Known rows, with every way that one mark hangs from another:
Z507[Z675]: [  8.8   1.2  -4.1 -18.6  12.6  -4.0   1.1  17.7  -4.2   5.3   2.4 -14.1
 -17.8  -2.4 -12.4  -4.3  22.3  12.9   3.5 -14.9 -18.9]
Z445[Z840]: [ -5.4  16.6  -5.8  -5.0  14.2 -11.7   4.6   0.8 -16.3 -14.4  -1.4   1.1
  -4.3  -5.3   0.3 -12.1  57.3  10.2 -13.6  -2.0  -0.1]
Z675[Z156 Z507[Z840] Z515]: [-10.0  -3.5  17.7  25.6 -14.3  -9.9 -19.0  -0.2  -4.9 -31.5  -5.4  23.8
   7.8  -0.3 -12.6  -2.5 -25.4  -7.5   3.0  35.3  21.8]
Z223[Z675[Z156 Z445[Z840] Z515]]: [  7.6   3.1 -22.2   8.7   0.2  13.7  14.2 -13.7  -2.6  36.6  -9.2   7.8
   7.7   0.1  26.6  -8.1  17.7   5.9  -6.0   7.5   4.0]
Z507[Z675[Z156 Z445] Z840]: [  0.9   2.4   5.4   2.3  20.9  -2.5   3.2  12.9 -21.0  21.2 -12.1  26.1
 -23.5   0.2   2.0   9.7  24.6 -22.7   4.4 -32.0 -27.6]
Z441[Z156[Z675]]: [-24.6  -3.2   4.3   7.4  30.8  -2.1  -8.6 -16.8  -6.5  40.0   7.9 -29.1
   8.0   5.0 -12.4   1.7  13.1  -3.0  -7.0  19.9  32.6]
Z675[Z507[Z840]]: [ -5.4  11.6  23.0   3.5   8.8 -26.1  -6.3  25.3  -5.2 -64.3   6.8  -8.6
 -14.6  -1.9 -22.0   0.6   1.1   1.0   0.0  16.4   3.4]
Z507[Z675[Z156[Z441] Z445 Z515]]: [  6.3 -21.0 -10.1 -14.6 -15.9  25.7  -6.8 -13.8   8.1  49.4  -2.6  12.3
   5.7   2.1  12.2  -5.5 -19.6  -6.3   9.1 -21.3 -25.8]
Z223[Z675[Z445 Z507] Z840]: [ 30.4  19.3  -1.5 -12.1  11.9 -10.8  25.1  15.4   4.2 -30.2   6.8 -23.4
  -6.6  -2.1   8.0   3.5 -20.1  23.2  -1.2  -7.2 -10.3]
Z156[Z441 Z675[Z445]]: [ -9.2 -11.6  -1.0 -31.9   4.7   6.7   0.0 -10.2  23.3  33.9  18.5 -44.9
   2.2   6.4   7.0   1.0 -36.3 -11.3  -0.9 -17.7  -1.2]
Z507[Z675[Z156[Z441] Z445] Z840]: [ -4.9  -6.5  17.0  -7.2  13.9   3.4  -8.1   1.9 -13.1  39.7  -6.5  15.8
 -15.7   2.3   7.8  -1.7  -7.6 -27.6   6.9 -25.0 -38.5]
Z675[Z156 Z445]: [-10.3  -2.0  -1.8 -22.9   6.9   2.9   4.6 -19.7  -4.6  29.8  -3.8  10.5
  -8.6   1.7  11.3  17.7  42.2 -10.4  -2.6 -29.5  -4.9]
Z675[Z156 Z445 Z507[Z840] Z515]: [ -1.7  -2.8   5.6  19.7 -16.4   0.9   0.1  -0.5  -1.0 -31.9  -5.2  34.9
   4.5   0.0  -0.7  11.7 -10.9 -16.6   3.3   7.4   6.5]
Z675[Z156 Z445[Z840] Z515]: [ -2.1   0.3 -20.7  13.1 -12.4  15.0  11.8 -24.0  -8.7  18.5 -13.3  39.0
  12.1  -1.8  21.3   2.6  44.9  -5.7  -8.4 -10.8  -0.6]
Z675[Z507 Z515]: [  5.1  -2.5  -1.6   2.7 -25.3  -3.3  -4.3   6.9  15.5 -53.9   8.2  -7.4
   6.0  -2.9 -17.7  -3.2 -12.9  20.2   2.4  25.1  13.6]
Z223[Z675[Z507] Z840]: [ 22.0  19.5   9.3  -3.6  13.7 -22.8   7.8  17.2   3.1 -31.0   6.3 -33.9
  -2.5  -3.2  -3.3 -10.4 -30.0  31.4  -2.3  20.9   4.3]
Z675[Z156[Z441]]: [-27.6  -9.0  20.8 -26.6   1.3  -4.0 -28.4 -27.2   0.0  48.2   2.5 -15.7
   4.0   3.7   2.9 -10.7  -9.0  -6.9  -1.4   6.5   3.3]
Z441[Z156]: [-23.6   0.7  11.0   5.2  20.5  -0.4  -9.4 -14.8 -16.7  23.7   0.9 -10.8
   2.0   0.7 -14.4  -1.4  50.2   2.5  -7.2  14.9  10.5]
Z507[Z840]: [-17.7   9.2  24.9   9.3  15.6 -16.3  -2.0  21.5 -11.5 -17.1  -4.7  -7.3
 -17.7  -4.1 -19.6   0.8  21.7  -8.0  -3.8   9.0  -6.5]
Z675[Z156 Z515]: [-16.4 -10.8   1.0   8.4 -17.4   7.9 -13.9 -21.2   1.3  26.5  -8.5   9.1
  10.8  -0.9  -2.9  -0.1   7.9   1.4  -0.1  19.4  17.3]
Z223[Z675[Z507 Z515] Z840]: [ 25.6  10.3   1.3  16.2  -4.7  -8.9   8.2  16.0  11.8 -36.2   2.3 -25.3
  12.1  -5.2  -4.9 -14.7 -50.4  34.9   1.2  36.0   8.6]
Z515[Z675]: [ -1.4   6.6  -2.8  -4.9  -4.2   0.2  -9.9  19.2   8.4 -11.8  -4.6 -29.5
  -4.1  -2.4 -16.1  -1.5  -2.2  21.0   4.8  -1.2  13.6]

Rows:
[  3.8  14.2 -13.3 -16.0   5.7 -11.3   6.9 -18.8 -13.5 -27.2   2.3  30.2
  -1.3   0.7  17.4   5.9  38.4  -2.5  -7.8 -21.0   4.8]
Z675[Z156 Z445[Z840] Z507]
[  0.5   1.5 -10.8  -8.5  -4.9   8.9  -1.9  -3.7   4.3  18.5 -10.8  -1.4
  -2.0   0.2   5.0  13.0  -1.6   1.9   5.3 -27.2   8.5]
Z515[Z675[Z156 Z445]]
[-11.4  -1.1  25.3 -16.3  -0.1  -7.6 -14.9  -7.9  -2.0 -10.9   5.6   9.8
  -4.1   5.0   7.1   2.1 -25.7 -28.1   2.4  -9.2  -9.3]
Z675[Z156[Z441] Z445 Z507[Z840]]
[  9.1   5.4 -23.9  12.2 -14.6  18.6  24.2   0.2  -1.9 -14.8  -5.0  20.5
   5.9  -5.4  10.6   0.8  52.7   6.2  -8.1 -12.1 -12.0]
Z675[Z445[Z840] Z515]
[  6.5  -2.6  -6.4  20.1  -7.5  -3.2  12.7  19.8  17.1 -40.7  10.2  -8.5
   4.8   2.0  -9.7  13.4 -43.9 -11.6   3.0   8.8  15.9]
Z156[Z675[Z445 Z507[Z840] Z515]]
[-15.6  -5.5  -7.4   1.9  28.0   8.1   5.8 -19.4  -3.6  40.0   8.9 -20.5
   4.4   5.7  -3.7  13.8  23.4 -10.8  -5.6  -6.5  19.6]
Z441[Z156[Z675[Z445]]]
[ -7.4 -12.4 -10.4   1.8 -18.1  20.8   6.4 -21.8   3.6  27.6  -9.1  21.6
   7.3   0.2   9.5  13.5  21.5  -6.0   0.9 -13.4   1.7]
Z675[Z156 Z445 Z515]
[  6.5  -2.4   8.0  26.7   0.7   2.4  -0.2  37.7  -7.9 -11.4  -9.7  10.3
  -9.2  -6.0 -20.0  -8.1  -3.5  -1.2   6.4  11.2 -22.1]
Z507[Z675[Z515] Z840]
[ -4.4 -11.0 -13.3  15.7   3.9  12.3   2.6 -12.6   9.8  -1.6  12.0 -10.4
  18.7   6.7  -7.1  11.3  -8.9  -0.7  -1.0  14.4  30.4]
Z441[Z156[Z675[Z445 Z507 Z515]]]
[ 27.0  10.6 -25.9   5.3  -8.0   4.0  22.6  11.2  10.6 -32.5   6.6  -9.8
   6.2  -2.0  13.4 -10.6   4.4  22.5  -3.5  15.1   2.2]
Z223[Z675[Z445[Z840] Z507 Z515]]
[  2.4  13.0  11.1   2.0  23.3 -13.4  -1.4  -9.4 -10.3  41.9  -8.4 -18.2
   0.6  -1.8   9.2  -9.1 -15.0  15.5  -4.2  13.4   7.7]
Z223[Z675[Z156] Z840]
[  3.8  -7.9  -9.6  -3.3 -25.8   8.8   0.8 -15.7   9.6 -19.3   1.7  22.2
   9.1   1.3   6.4  12.7   1.5   0.5   3.3  -4.1  10.4]
Z675[Z156 Z445 Z507 Z515]
[ 10.4   5.5   4.2   2.5  20.2  -2.8  17.8  35.0 -13.5  -7.1  -6.0   8.6
 -27.7  -3.1  -6.7   9.6  27.9 -12.2   4.0 -31.0 -39.0]
Z507[Z675[Z445] Z840]
[ 22.3  19.5 -17.4 -17.3  14.7 -13.1  21.1  11.3   0.1 -31.2  10.4 -17.3
  -9.7  -0.5  13.9  -8.3  22.1  19.1  -6.3  -2.8  -1.3]
Z223[Z675[Z445[Z840] Z507]]
[ 15.1  -2.3 -28.4   8.1  -3.2  16.9  11.0  -8.0 -11.6  25.5 -12.5  41.3
   2.2  -2.4  17.5  -3.0  39.4  -2.3   0.0 -25.6 -19.8]
Z507[Z675[Z156 Z445[Z840] Z515]]
[ 21.9 -10.0 -22.3  -6.6 -13.4  21.7  17.1  14.2   7.5   4.7  -2.2   8.5
  -7.4  -4.2  -2.2   5.8  20.5   9.0   7.3 -25.6 -29.9]
Z507[Z675[Z445 Z515]]
[  5.8   4.0   3.2  24.9   0.0   2.2  -0.5  -7.9  -0.2  39.5 -12.6  -9.7
  14.8  -2.9   6.6 -13.0 -33.8  20.7  -1.1  30.9   9.2]
Z223[Z675[Z156 Z515] Z840]
[ -5.6  -0.6 -10.9 -24.8   9.6   4.2   5.0 -12.1  11.3  25.9  14.5 -30.5
   8.4   4.1  16.0  -7.6 -16.4 -10.7  -9.8 -16.9  -3.9]
Z156[Z441 Z675[Z445[Z840]]]
[-20.2 -11.4  28.5  15.6 -20.9  -4.4 -34.2  -6.7   6.0 -10.8   0.6   7.4
  17.6   2.8  -8.4 -16.0 -60.5 -13.8   4.0  40.1  10.3]
Z675[Z156[Z441] Z507[Z840] Z515]
[ -4.2  -7.5  10.2  31.3   2.2   1.3 -14.7  16.4 -14.5  22.7 -16.2  29.0
  -4.7  -2.2 -10.5  -7.3  -4.8 -11.0   7.7  13.6 -11.3]
Z507[Z675[Z156 Z515] Z840]
[ -6.0   5.9  11.8   4.0  18.8 -30.1  -8.4  22.5   6.5 -37.6  14.4 -29.0
  -6.7   2.8 -19.2   3.4 -39.1  -8.2  -1.3  21.4  28.2]
Z156[Z675[Z507[Z840]]]
[-22.8  -0.8  35.4  -6.9   1.8 -20.6 -35.2  -3.6  -4.9 -11.8   6.4  -3.7
   0.4   4.6  -6.7 -12.6 -40.0 -16.5   2.2  20.8   7.1]
Z675[Z156[Z441] Z507[Z840]]
[  2.1  -3.8  -1.6 -24.6 -17.6   5.0 -19.4  -5.4  16.9  -5.4   5.1 -13.2
   6.9   5.2   5.1   0.7 -48.4   1.0   9.1 -15.4  13.6]
Z515[Z675[Z156[Z441] Z445 Z507]]
[  0.2   2.5  16.1  26.7 -16.3  -9.2  -5.7  25.4   5.2 -63.7   1.6   2.8
   1.4  -4.3 -22.8  -4.5 -21.9   6.5   3.5  33.7   9.6]
Z675[Z507[Z840] Z515]
[-19.4 -10.2   9.9 -35.3  -2.7  10.4  -8.5 -28.6   3.4  47.7   1.9  -4.2
   0.4   4.5  16.1   4.7   5.3 -15.3  -0.5 -27.1 -13.3]
Z675[Z156[Z441] Z445]
[ 15.2  -3.8 -14.2  -4.9 -29.4  10.2  17.6   3.2  19.1 -53.1   8.1   3.6
   2.6  -2.3  -5.3  12.1  -1.1  11.6   3.3  -6.3  -5.7]
Z675[Z445 Z507 Z515]
[ 10.9 -14.1 -19.7  -3.2  -8.9  19.8   7.5  -5.9   0.5  32.3  -9.5  26.1
  -2.8  -0.3   9.2   7.0  13.0  -0.3   7.5 -25.0 -17.7]
Z507[Z675[Z156 Z445 Z515]]
